In the rows, 128 means zero.
Known rows, with every step that occurs
M-J-D-N-U: [166 140 128 119 121 124 109 100 129 112 153 108 139  59 121 132 174 160
 142 129 115  61 129 121 129  84 121 101 157]
G-U-N-C-K: [195 161 116 115  77 151 126  89 127 102 140  84 154   7  72 125 158 116
 147 156 119 111 126 120 128 119 143 123 109]
C-K-Z-N: [159 153 161 103  70 165 136 116 136 108 150  87 150  77 106 136 143 164
 164 140 114 130 174 115 130  86 140 114 121]
G-U-K-Z-N: [186 161 127 124  71 142 160 123 131 108 149 113 167  57  61 150 168 149
 161 161 128 119 175 127  78 129 147 135 107]
U-K-Z-N-C: [190 129 179 100  86 159 129 134 125  93 136 115 131  45  78 152 143 157
 173 134 126 103 192 142 103 110 130 114 110]
U-K-Z: [165 135 144 115  88 171 139 117 118 122 142 102 112  77 100 139 157 156
 163 135 139  95 167 131 105 119 157 134 108]
C-K: [144 159 134  98  72 166 132  75 126 118 149  84 133  81 127 104 149 131
 146 143 144 110 137 115 143  86 140 128 124]
D-N: [163 139 146  92  90 136 113  85 138 112 134 102 138  70 136 124 150 111
 133 169 133  94 117 126 111  74 146 120 153]
N-C-K-U: [163 141 147 109  97 165 114  75 119 116 144  78 143  28 112 125 142 118
 143 133 127  94 144 144 138 111 125 118 123]
J-M: [162 146 119 111  83 165 114 110 112  98 141 114 136 112 145 112 160 129
 130 161 137  84 137 107 143  80 144 127 148]
K-U-N-M-J: [189 132 112 149  79 156 101 112 141 125 146  98 179  59 110 135 172 123
 149 151  92  55 151 110 123 139 152 120 123]
Y-G-U-N-Z: [173 152 112 135  67 155 123 118 139  96 114 110 151  52  93 133 174 130
 142 122 122 101 140 109 105 146 153 142 105]
M-J-D-N: [168 141 146 114 113 114  95  98 126 104 147 103 128  67 130 118 172 155
 141 135 117  73 151 117 135  73 116 105 146]
K-U-G: [141 133 133 128 101 152 127  97 142 120 136  93 161  63 137 128 162 105
 142 124 136  85 152 151 100 125 143 165 145]
D-J: [181 147 126 100  72 154  94 101 117  89 147  94 154 109 133 131 143 132
 124 166 130  99 129 117 159  93 176 140 123]
N-C-K-U-G: [151 133 159 112 106 161 121  78 129 110 135  74 131  17 109 118 145 115
 147 109 130  95 148 152 132 117 116 134 131]
U-K-Z-N-M-J: [187 138 158 124  65 157 129 141 138 105 150 118 142  85  73 139 158 175
 173 136 106  82 201 106 112 121 133 105 110]
J-D-N-C: [173 121 168  93 130 119 103  85 118  92 134 100 120  32 125 114 149 118
 155 154 121  79 145 133 130  73 105 102 168]
Z-N-Y-G-U-K: [174 136 167 112  56 131 174 119 120 104 131 124 154  68  52 134 181 125
 169 124 126 115 171 133  72 135 118 124  95]
Z-N-C-K: [178 147 178  81  70 151 116 100 135  79 138 102 159  45 103 126 134 130
 158 142 128 117 170 130 139  76 111 108 128]
Y-G-U-K-Z-N: [172 150 133 128  84 144 160 136 140 100 125 123 139  79  64 139 171 156
 160 121 135 115 181 118  82 135 128 133  98]
M-J: [164 159 124 114  69 158  88 111 135 102 152 101 144  96 136 129 158 150
 123 126 129  77 154 113 143  85 144 132 123]
N-Y-G: [147 122 162 106  63 165 135 112 112 115 129  99 116 100 114 122 164 118
 147 107 121  88 147 122 113 115 134 131 118]
G-U-K-Z: [176 162 108 130  79 156 153 109 121 124 153 100 141  61  70 140 167 145
 152 156 134 106 156 125  88 137 159 141 106]
G-U-K-Z-N-M-J: [198 163 121 140  58 146 144 132 141 108 161 113 168  69  44 139 170 164
 158 156 102  93 190  98  97 140 137 112 108]
Z-N-C-K-U-G: [165 134 182 102  93 143 128 100 144  89 133  96 168  20  98 129 144 119
 161 118 123 114 174 153 118 104 103 126 131]
J-D-N: [159 129 152  99 121 115 120  84 122 108 140 103 130  63 136 109 162 123
 157 163 129  85 141 124 119  73 120 113 165]
C-K-Z-N-Y: [159 140 183 101  55 165 150 117 116 119 156  81 144  67  87 142 152 157
 171 132  95 129 170 121 120 101 140 106 112]
Z-N: [170 150 153  91  61 144 119 120 146  85 140 119 184  91 129 135 145 123
 152 161 135 108 172 122 114  75 134 133 141]
Y-G-U-K: [159 154 111 126  87 147 156 101 131 111 124 117 122  85  81 112 176 130
 146 121 160  99 149 119  94 136 129 146  99]
U-K-Z-N: [175 136 165 108  80 156 144 132 129 107 140 118 141  73  88 148 156 161
 176 141 133 109 188 134  93 110 144 126 109]
Y-N-U: [163 144 109  92  88 155 130 105 155 119 160 117 174  77 118 136 148 120
 159 132 123  83 146 129 120 108 142 119 146]

Rows
[154 121 153 131  89 158 154  90 113 142 129  79 136  41  90 124 183 126
 167 105 109 102 129 134 112 145 139 119  87]
C-K-U-N-Y-G
[169 127 168 112 100 116 110  97 107 116 154  95 123  57 110 122 181 150
 148 127  97  72 146 124 125  88 116  97 137]
M-J-D-N-Y
[159 128 133 105 130 125 135  87 126 118 145 109 144  53 128 125 164 127
 157 156 128  71 119 128 111  83 126 109 180]
J-D-N-U
[160 142 115 111  89 171 158  97 125 128 148 118 141  68 100 137 162 133
 156 137 159  73 124 139  97 120 152 134 132]
N-U-K
[146 146 155 111  86 171 155 123 148 110 146  93 150  58  96 143 149 163
 167 109 116 120 159 127 116 104 137 126 141]
C-K-Z-N-U-G
[179 141 138 109  73 141  96  94 150 112 146 103 138  84 117 112 153 125
 130 164 102  62 134  93 133  88 133  95 156]
D-N-M-J
[173 167 105 120  73 145 156  87 122 119 149 108 152  61  78 120 173 121
 145 164 154 102 142 127  90 128 148 147 109]
G-U-K
[141 140 120 113  92 170 138 108 148 111 140 107 150  72 131 133 153 118
 141 116 144  77 126 135 110 108 148 157 168]
N-U-G
[187 135 173  96  76 165  98 146 138  79 140 104 155  60 109 162 125 150
 155 143 102 106 191 128 124  87 135 115 140]
K-Z-N-C
[191 131 127 134  82 145  98 119 134 101 145 106 146  71 111 108 171 141
 167 146  94  53 168  84 151 109 129 105 137]
U-N-M-J-D
[191 149 119 123  52 146 143 106 114 120 149  92 171  37  75 139 180 104
 148 164 103 102 123 122  95 134 166 137 111]
G-U-N-Y
[170 142 125 127  79 147  99 108 131 102 160 102 141 104 124  97 160 143
 154 146 103  49 182  80 157  99 112 106 156]
N-M-J-D
[158 153 144 108  77 174 149 119 139 117 155  93 162  68  98 151 145 167
 164 135 113 117 154 119 123  97 146 110 133]
C-K-Z-N-U
[184 144 101 153  91 132 121 124 141  96 129 112 139  77  83 104 186 143
 156 121 103  67 165  78 132 135 113 114 121]
Y-G-U-N-M-J-D
[168 115 191 113  75 156 162 142 115 112 127 118 115  77  68 147 168 162
 182 103 117 107 189 135  82 131 130 117  91]
U-K-Z-N-Y-G
[191 122 135 124 103 155 100 105 127 111 130  95 169  16 115 150 155 106
 149 146 112  76 140 149 114 126 150 131 122]
K-U-N-C
[176 137 128 111  86 129 102 109 150 104 168 112 154  96 111  93 159 138
 174 132  90  60 203  89 155 108 101  92 144]
Y-N-M-J-D
[157 142 135 119  57 152 149 108 113 118 138  97 136  84  87 125 173 111
 138 123 117  99 140 119  98 133 136 136 115]
N-Y-G-U
[163 119 163 119 117 101 173  84  99 124 131 107 104  39  64 106 196 126
 172 129 123  92 140 133  79 129 104 106 121]
J-D-N-Y-G-U-K
[178 146 122 106  63 147  97 110 162 108 166 111 160 102 110 104 151 131
 158 135  94  66 188  90 150 109 121  99 133]
Y-N-M-J
[168 147 159 125  80 149 126 122 133 103 163  89 144  82  91 116 157 186
 179 132  84  97 203  85 155  96 109  86 131]
C-K-Z-N-M-J-D
[167 140 156 119  99 123  89  97 123  99 145 102 133  47 124 126 173 163
 143 126 105  73 155 119 133  94 125 104 141]
M-J-D-N-Z
[159 137 150 115  86 168 137 152 156  97 142 110 168  72 110 166 144 153
 160 120 112 100 170 132  98 105 147 139 160]
K-Z-N-U-G
[172 134 181  90  43 145 135 119 122 100 148 110 177  78 106 142 157 115
 160 152 110 109 169 132 100  92 135 123 131]
Z-N-Y
[186 136 152  99  86 165 107  94 124  99 130  87 128  18 103 121 147 124
 157 133 122 100 134 126 149  98 137 113 110]
U-N-C-K
[188 148 150 123  56 142 173 125 112 119 156 105 161  48  41 154 176 142
 168 154 109 119 172 134  68 143 149 127  98]
G-U-K-Z-N-Y
[171 156 154 119  56 167 121 126 145 107 160  88 150  89  91 126 146 178
 162 134  89 102 188  86 149  98 127  92 122]
C-K-Z-N-M-J
[181 147 126 131  95 164 128 122 134 100 119  87 113  34  69 132 159 150
 151 108 108 111 144 109 128 134 134 118  96]
Y-G-U-N-C-K-Z
[153 133 140 123 130 121 117 104 139 107 144 106 128  49 119 124 178 155
 144 104 119  63 136 130 123  90 113 117 166]
M-J-D-N-U-G
[159 150 161 119  60 155 166 123 124 115 145  85 142  68  60 138 165 159
 165 117  96 136 167 111 106 125 129 111  99]
C-K-Z-N-Y-G-U
[170 131 163  97 114 139 117  61 126 121 135  80 133   8 106 126 145 113
 139 150 118  96 115 148 120  96 124  99 136]
D-N-C-K-U
[186 144 118 108  83 156  97 110  99  81 145 106 142 123 133 121 156 142
 117 172 126  94 120 107 172  89 171 127 129]
D-J-M
[173 139 159 122  58 152 147 151 128 102 140 103 159  81  72 161 162 149
 158 127  89 118 181 117  87 127 140 123 117]
K-Z-N-Y-G-U
[187 141 172  82  70 149 100 120 141  69 135 117 172  57 116 140 130 118
 150 153 127 102 178 133 126  75 118 119 143]
Z-N-C
[198 157 120 126  82 162 124 110 126 106 143  77 145   7  67 142 154 140
 150 150 100 114 139 119 127 127 152 119 107]
G-U-N-C-K-Z
[162 141 138 132  77 165 129  81 122 131 138  79 166  18 106 135 170 133
 161 134 112 105 133 136 117 145 160 127  99]
C-K-U-N-Z
[164 131 148 131  71 160 168 123 105 130 137  96 108  70  55 138 179 143
 158 108 113 101 156 126  81 156 142 129  90]
N-Y-G-U-K-Z
[172 143 138 110  77 171 131 149 146 104 151 113 180  83 111 174 142 158
 156 145 109  98 164 122 103  98 157 122 153]
K-Z-N-U
[161 136 141 122  65 149 171 103 105 126 134 105 118  71  62 119 185 120
 155 114 131  98 143 130  82 150 132 135  93]
N-Y-G-U-K
[171 143 160 109  48 135 153 126 130  96 135 116 173  81  77 137 170 117
 153 132 112 115 166 121  88 117 122 127 117]
Z-N-Y-G-U
[185 130 163 130  89 141 134 139 127 102 153 119 135  78  73 128 168 183
 189 133 102  76 217 104 117 120 112  98 119]
U-K-Z-N-M-J-D
